Each row comes from the steps of one path. Every step used is in the known rows, and no mark comes twice. Write the path behind each row, first mark first.
Known rows:
Q/P/G/M: [-44  28  18  24  24 -30  34  26 -55 -41  19 -28 -19  25 -28  19 -29   0
  31]
Q/F/M: [ 12 -21  14  24   9  34   4 -23   1  74  27 -29 -19   3  -9  18   9   0
 -33]
M/X: [-27  -2 -16  -6 -26   7   0  15  -4  -9 -19  -9  31  12  38  -9 -38   2
  -4]
M/X/G/P/Q/F: [ 52   8 -24  -2 -13   2  22 -19 -23  42 -43  -2  53 -27  15 -60  52 -13
  14]
M/X/G/P/F: [ 63  27 -34 -27 -38 -23 -20  -4   0  17  11  18  48 -33  39 -27  22  41
 -14]
F/M/X/P: [-30 -14  -8   0  21  30 -14   0  63 -24 -28  21 -12  12  -8  44  -6 -11
  -4]
F/M/X/G/P: [ 30 -15  23  10 -22  15 -13 -23  24 -44   1  20   5 -36  43 -12  31  -8
 -16]
P/X/G/M: [-23  22   1   2  -4 -54  39  22 -35 -45  13 -29 -22  34  20  -8 -28  54
  50]
F/M/X/P/Q: [  0  -4 -20 -22  29   6 -21  11  39  19 -39  31  12   6 -61 -32  16 -38
   2]
Q/P: [-18   1  22 -12  34 -11   4 -22 -37  15  51  34  -1  -3 -23  24 -34   5
  14]
P/G: [-22 -16  41   4  -9 -13 -17  16 -19 -37  15  -9 -49   2 -17  22  -2 -31
 -14]
F/M: [ -6 -29  30  14  14  22 -18 -15  18  44  48  -9 -44   6 -24  23 -12   0
 -43]
X/G/P: [ 47 -14  32  -6 -18 -18 -11 -34  15 -40  15  35 -12 -48  42 -17  40  10
  -5]
F/M/X: [-32 -13  -2  14 -13  41  -8  12  10   8  -6 -21  14  20  14   7 -37 -17
 -29]
G/M/X/P/F: [ 15  42 -63 -29  -7 -25  -7  20  15  22 -15  10  40   5   6   9  -7  50
   9]
G/M/X/P: [-37  11 -24  -3  18  -4  13  15  39 -47 -44  13   4  19  11  28 -13  12
  32]
P/G/M/X: [-54  22 -14  22 -20   0  24  44 -28 -51 -31 -42  25  34  23  -2 -43 -10
  15]
P/F/M/X/G: [  6  14 -17  19 -29   8  -4  21 -10 -35   8 -11  37  48  25   3 -23  15
 -16]

Write each row's path:
[-13  -5 -21  20 -10  48   6   9  -1  38 -28 -31  40  19   4 -17 -15 -28
 -20]
P/Q/F/M/X
[ 38 -10  14  17 -23  21  -2 -29  17 -30 -11  10  18 -38  50 -16  39  -7
 -11]
Q/F/M/X/G/P
[ 44  -4   3   3  -4  18 -29 -18  20  52  48   3  -6 -20 -12   8  20  16
 -50]
X/G/P/F/M
[ 28  35 -32 -34   5 -31 -10  -4 -37  65  52  24  37 -10 -16   4 -22  44
  -3]
Q/P/F
[-39  19  10  18  22 -34  26  30 -11 -58  -7 -24 -36  26 -21  27  -7   5
  31]
X/P/G/M
[ 39  -8   4 -13   2   2 -18  -8  15   7 -17  30  24 -25 -31 -67  39 -38
 -12]
F/M/X/G/P/Q
[-34 -11  19  23   7  33 -13  16  20 -52 -34  -9 -32  11 -24  52  13 -55
  -7]
Q/F/M/X/P/G
[ 38 -16  10  24  13  33   0 -27   4  63   9 -13  -1  -9 -26 -18  40 -21
 -27]
X/G/P/Q/F/M
[ -2 -14  22 -24 -22 -34  -2   0 -14 -44  24   7 -39  12  27   0 -16  32
  27]
P/X/G
[ 27   9 -38  -9   9   2  21  -9  -4  53 -54   1  41  -6  -9 -34  35 -10
  24]
M/X/P/Q/F
[-34  20  15  20   5 -40  29  32 -38 -40   7 -40 -28  26 -11   7 -20   9
  21]
P/G/M
[ 20 -16   1  15  31  34   0 -20  17  78   3 -11 -12   2 -44   1  29 -19
 -24]
X/P/Q/F/M
[ -1 -43  38 -60 -13 -17 -15 -34  25   7  14  21 -74 -81  29 -18   8  10
  22]
G/P/X
[ 37   6 -30 -13  17 -10  19 -17  -7  64 -39   8  22 -13 -19 -32  46  -3
  23]
X/P/Q/F
[-12  -6  25 -20  -2 -26   4  -7 -29 -46  36  19 -32  15  10  11 -28  21
  36]
Q/P/X/G
[ 40 -10   3  -5  -1  19 -31 -21  26  73  47   3 -13 -31 -16   6  17  13
 -52]
G/P/F/M
[-33  -6  48   8  17  -1 -11   6 -40 -41  32   9 -35   0 -42  39 -18 -43
   1]
Q/P/G
[-25  -7 -15 -14  12   6  -8   4  49 -36 -38  31  -2   5   9  32  -7   0
  15]
M/X/P
[-44  22 -27  10 -16  -9  31  33 -21 -23 -26 -35  39  31  37 -15 -48  17
  20]
G/M/X
